Each row comes from the steps of one path. Every step used is in the known rows, and no mark comes twice. Write the path behind each row, first mark first.
Known rows
F N X W M E Y V: [ 50  50   3 -39 -10  -8 -39  12  -4  18  26  24   0 -22   2 -19   5 -45
  -5 -55 -10 -17  14  42 -14 -33  34 -28 -66]
X W M D F N: [ 25  13  -9  33   2 -16  58 -13  -5  18   5  48  56  17  27  52 -24   7
  19  39 -32  -5  10  16  16  10   7 -21 -21]
D F N: [ -9 -26   8  19  -1 -31  22 -10 -16  11   5 -16  39  10  11   9  21  28
  -2  54  21  -3  13  -7 -13  10 -30   0   3]
N F D M E Y T: [ -1  32 -15  -4  13 -31 -35 -17 -23  27 -32 -37 -20  38 -44 -25  15   7
 -13 -73  -4  -4   1  -3 -16 -10  45  -3 -12]
M D: [ -3 -21 -30  22  15  25  17  17  32  -3  22  28  -7  22  26   6  -4  13
 -18  15 -24  10 -14 -14  12  13 -31  21   4]
W M D G: [ 18 -25 -16  33  12  29   9  19  30 -11  10  -3  17   1  34  16   3  -3
  -6  33 -42 -32   4   5  19  26 -37  29  18]
E M: [-20  -8   5 -30  13  15   1  28  10 -13   2 -16 -44  -3   6  -1   4  23
   0  18   5  26  -9 -21   6 -10 -27   2   3]
W M D: [ 11  -2 -17  15  15  36  28  16  34 -28  -6  23   8  15  37  -6  -4  15
  -8  11 -35 -16   6   1  19   9 -20  10 -16]
G D M E: [  1  29  -1  -4   1  16  -2   9   0 -15 -57 -25 -37 -45 -32 -18 -27  14
  16 -39  19  -5   2 -31 -12  14   1   0  14]
X N: [-28 -34  27 -17   7  16  30  23  24 -27  13  11   4 -12   8 -22   3   1
  -1  27  31  17  -3  -8   1 -11   1   3  23]
V Y E M D F N X W: [-12   4  -8  22 -10 -28  -1 -61 -38  16  49  36 -14 -11 -10  68 -33 -38
  34  24 -24  18  17  10   5  -6  18 -34   2]
T Y V: [-14 -13 -29  -8 -35  67 -31   4  38 -18  25   6 -30  13 -18 -27   2   6
 -23  -7  48  23  -8 -36 -17   4 -48   7  18]
W X N: [-26 -20  43 -32  14  21  36  22  44 -51 -23  26  16 -14  20 -30   8  12
   4  16  20  15   2  11  13 -34  20   7   1]
Y V: [-15 -17 -16   0 -13  39 -19  27  12 -16  20   3 -13  -2   9 -14  13   8
 -25   3  13  28 -33 -27 -25   3 -44   5   3]
V Y T: [ -4 -24 -25  34   6  10 -11 -31  19 -11 -16  16 -26  25 -44  -9  -8   9
  -9  -2  34  17   9 -33 -21   9 -13  14 -10]
G D M: [-22 -11  -8  20  -8  17  12  -6   3 -15 -62 -23 -22 -26 -22  -5 -14  14
   8  -5  21   2  -9 -38   2  17 -18   4  37]
G D B: [-15 -19  21  21   1   1 -11  21   5  20 -27  -4  -9 -22  21  15   4 -12
  15  26  21  -9 -16 -25  10  37 -41  25   2]
M D F N X W: [  7 -20  -9  35 -14 -37  35 -35 -14  42  46  53  44  12  25  47 -14 -16
   8  46 -25   9 -20  28  11   2   6  -5   9]
F N X W M D G: [ 31 -42 -12  29  -4 -17  27 -19  14  22  41  33  33  -9  33  36   0 -39
   4  46 -47 -28   0  50  20   7  -4  10  14]
X W M D: [ 31  17 -27  19   7  30  44   8  30  -6  -2  67   9  14  17  33 -38   3
  10   7 -38   8 -13   6  27  10   2  -3 -13]
V Y E: [ -2  -7 -19  25   3  23 -22 -33   3 -41  -6   0 -26  -9 -40   0  -9   4
   0   2  29   6  24 -29 -16  21 -30   6   8]
G D: [-19 -15  -3  11  10  12   6  19  21   3 -37   1 -22 -18  -4 -14  10   5
  -6   8  19   8 -22 -19   0  19 -36  14  27]
F D B: [  2 -27   3  13  -4 -17  10   5 -10  13   4 -12  14  14  15  26   9  13
  -7  32   3   2 -15 -14   1  36 -42  17   3]
F D: [ -2 -23 -21   1   4  -7  26   2   4  -2  -7  -7   1  18  -8  -3  12  31
 -28  15   2  19 -20  -6  -8  16 -37   7  28]
D F N X: [-12 -40  24  13 -17 -40   8 -34 -23   8  16 -17  41  -3  21  -7  31   6
  -2  56  17 -13   4  19 -11  -3 -21   4  13]
T Y E M D F N X W: [-27  21   9   3 -18 -11  -7 -61   0  26  60  32 -11   7 -10  55 -21 -27
  42  24  -2  22  20   1  11   4   1 -27  28]
M E Y: [ 37  47  -8 -24  25   2 -40  33  13  11   1 -12 -23  -1 -17 -24   2   6
 -11 -43   8 -12  19  -9   2  -1   0  14 -38]
W M E Y V: [ 38  67   0 -36   7  37 -57  48  13 -15  -6 -14 -16 -13   3 -38   8 -10
 -14 -69  -5 -21  17  -5 -15 -15   1  -9 -64]

Which path is each row?
[-15 -71 -22  14  -6 -15   1   8 -19  20  10 -36   7  13   9  -1  40   3
 -35  44 -11  -4 -41  28   1  15 -32  28  63] -> N F D G
[ -9 -15  18  24 -22 -50  23 -34 -26  48 -14  24  29 -29  -2  28  -1 -22
  21  38  18   8 -28  22   0   7   0 -10  33] -> G D F N X W
[-24  -5  32 -53  -6   2  41   4  -7 -53 -45  -8   5 -19   2 -46  -1  15
   3 -32   1   3  -3  40   2 -51  74 -17  10] -> W X N F D M E
[-42 -67  35 -12 -13 -16  25  19 -24   7  22  -3  21   6  42  -4  26 -21
  -4  45  14   2 -25  26  13  -4  14   3  17] -> X N F D B
[ 19  55   6  -7  39 -13 -53  14  27  27  -6  -5 -24  22 -35 -23  10   3
  -3 -57  13   1  16 -26 -19   6   7  15 -43] -> M E Y T
[-32 -30  15  -4   0 -29  10  -9 -18  21  47  -6   6   6  50  18  17  -7
   4  47 -34   1   3  18  10 -17  -8  -9   0] -> E M D F N X
[ 35  48 -24 -18   7 -16 -15   1 -17   6 -26 -44 -16   5 -44  -7 -15  21
 -12 -65  -4 -10  22 -18  -4   3  15  -7  -9] -> F D M E Y
[-41 -85  11  -5  -6 -14  23  21 -12   8  26 -25  18  -7  15 -11  38 -20
 -23  51   6   3 -32  36   5  -6   2  12  77] -> X N F D G
[  0 -26  -6  33   8  15   1  19  14  14  34  24   6  18  49  35 -10  -5
   3  33 -22  -7 -10 -20  22  35 -36  31 -21] -> M D B
[ 23  49 -16 -29   7  26 -66  50   9  11  25 -10 -30  -7  -9 -28   9 -11
 -24 -61   5   4  -3 -19 -21  -8  -9   2 -44] -> M E Y V
[-45 -59  25 -20  -3  17  22  24   7 -20  14  10   1  -4  28 -41  23 -10
 -10  35  27  11 -21  23  10 -30  20   4  26] -> X N F
[ 62  64  29 -18  -5 -49 -12 -20 -28  32  -4   7  41 -18  -4   7  -7 -21
  25 -18  -4 -39  36  47   8 -18  45 -21 -53] -> D F N X W M E Y
[ 16  23 -27 -22  -1 -16 -21   2 -36  11 -26 -45 -19  15 -25 -27   6  10
 -21 -58  -9 -18   4  16   4 -16  36  -6  -6] -> N F D M E Y
[-22  12  -1 -48 -20  10 -26  32 -34  -3  14 -31 -15 -10  -9 -41  10 -30
 -23 -69   5   6 -12  13 -16 -44  63 -32   0] -> X N F D M E Y V
[ 35  14  -3  31  -1  19  27  11  14   9   8  61  21   9  41  63 -43 -14
  30  24 -37  -9  -9   0  38  30  -2   7 -39] -> X W M D B
[ 18  20 -20 -14  -6  -3  20  -9 -16 -21 -26 -34 -15  -8 -38  -6 -22  38
  -4 -34  -1   5   4 -19 -20  12  -1  -8  15] -> F D M E
[-44 -45  42 -37   5  20  29  24  26 -45 -22  26  13  -4  41 -50  30   1
  -4  23  16   9 -18  43  21 -52  41   8   4] -> W X N F
[ 23  -2  27  10 -26 -36  35 -44 -23   5 -11  20  57 -12  13  21  -3  -3
  24  47   3 -15   5  40   5  -8  11 -18  -5] -> D F N X W M
[-39  38   5   7  -1  34 -26 -23  15  -6  28  -8 -27  16 -10  34 -19   9
  32  13   2  18  24 -46   9  24 -33  -8  31] -> T Y E M D F
[  8  15   1  32   1  19  27   0   5 -17 -15  11  42  13  38  16 -12  20
   9  29 -31 -21   6  -3  16  17 -17   4  -9] -> W M D F
[-23 -42 -28   5 -21  -1  26 -22 -32 -15 -30 -32  -3  20  -8 -13  12  29
 -21   8  -1   6 -25   7   1  -5   2  -2  41] -> N F D M
[ 45  38  34 -13 -17 -37  21 -29 -26   5  -4  17  41 -32   3   7 -15  -4
  34  12   1 -22  16  45  -9  -7  28 -21 -30] -> D F N X W M E
[  3 -46 -21  19   1 -14   9   7  -1  15   9 -35  11   2 -11  19  19  13
 -26  37  -8   3 -23  -4  -6  33 -53  26  62] -> F D G
[-17 -19 -28  28  17  26 -36  -5   0 -11  42 -16 -55 -15 -12  48 -17 -28
   9  16 -31   4  21 -29   6  23 -33  11  29] -> V Y E M D G
[ 46  56  26 -17  23 -46 -26 -25  15  36  -4  30   6   6 -25 -13   7 -30
  16 -51  -2 -20  34  35 -12 -18  50 -15 -66] -> F N X W M E Y T
[ -2  16  -2  16  31 -12 -40   0  30  28 -12  -1 -10  42 -26  -9  24   5
 -12 -24  15   9   7 -32  -6   8 -10  19 -20] -> E Y T
[ 22  54 -21 -20 -11  32 -60  25  -8  -8  -1 -33 -31 -13 -27 -18 -14  -3
 -10 -75   7  -1   9 -37 -20 -10  10  -8 -33] -> D M E Y V
[-25  30  38 -42  20 -25  -6  -5   4 -11 -54 -11   3  19 -24 -47  16  -5
   3 -77   3   1  14  26  -3 -52 101 -16 -20] -> W X N F D M E Y T
[-21   5  -6  -9  11  24 -28 -15  -6 -39   0 -16 -65 -16 -35  10 -12   2
  14  -2  18  20  27 -34  -7   1 -21 -12   1] -> V Y E M
[ 17  59   0   4  22  -7 -47 -10  10   9 -29 -29 -24  16 -54 -13 -13  12
  10 -71  15  -3  30 -44 -18   4  27   4 -33] -> D M E Y T
[-48 -57   6 -14 -22  -1  48  -8 -24 -27 -15 -21   8   2   0 -24   8   6
 -12  14  14  11 -18  15   3 -25  36 -17  54] -> X N F D M
[ 17  22  -6 -11  -4  17   1   1  -1 -33 -23 -26 -24 -22 -28 -14 -29  32
  11 -27  14  -3  12 -29 -13   6   2   3  -3] -> D M E
[ -6  -3 -14  39   3   9  17   2   1   9  14  14  28  20  28  27 -12  20
  -1  34 -21   5 -16 -18  10  22 -28  14  12] -> M D F
[ 47  68  20 -22 -23 -25 -39  -4 -33  30  18  10  34 -24   4   2  -1 -38
  12 -37  -6 -22  12  37 -15 -26  37 -34 -57] -> D F N X W M E Y V
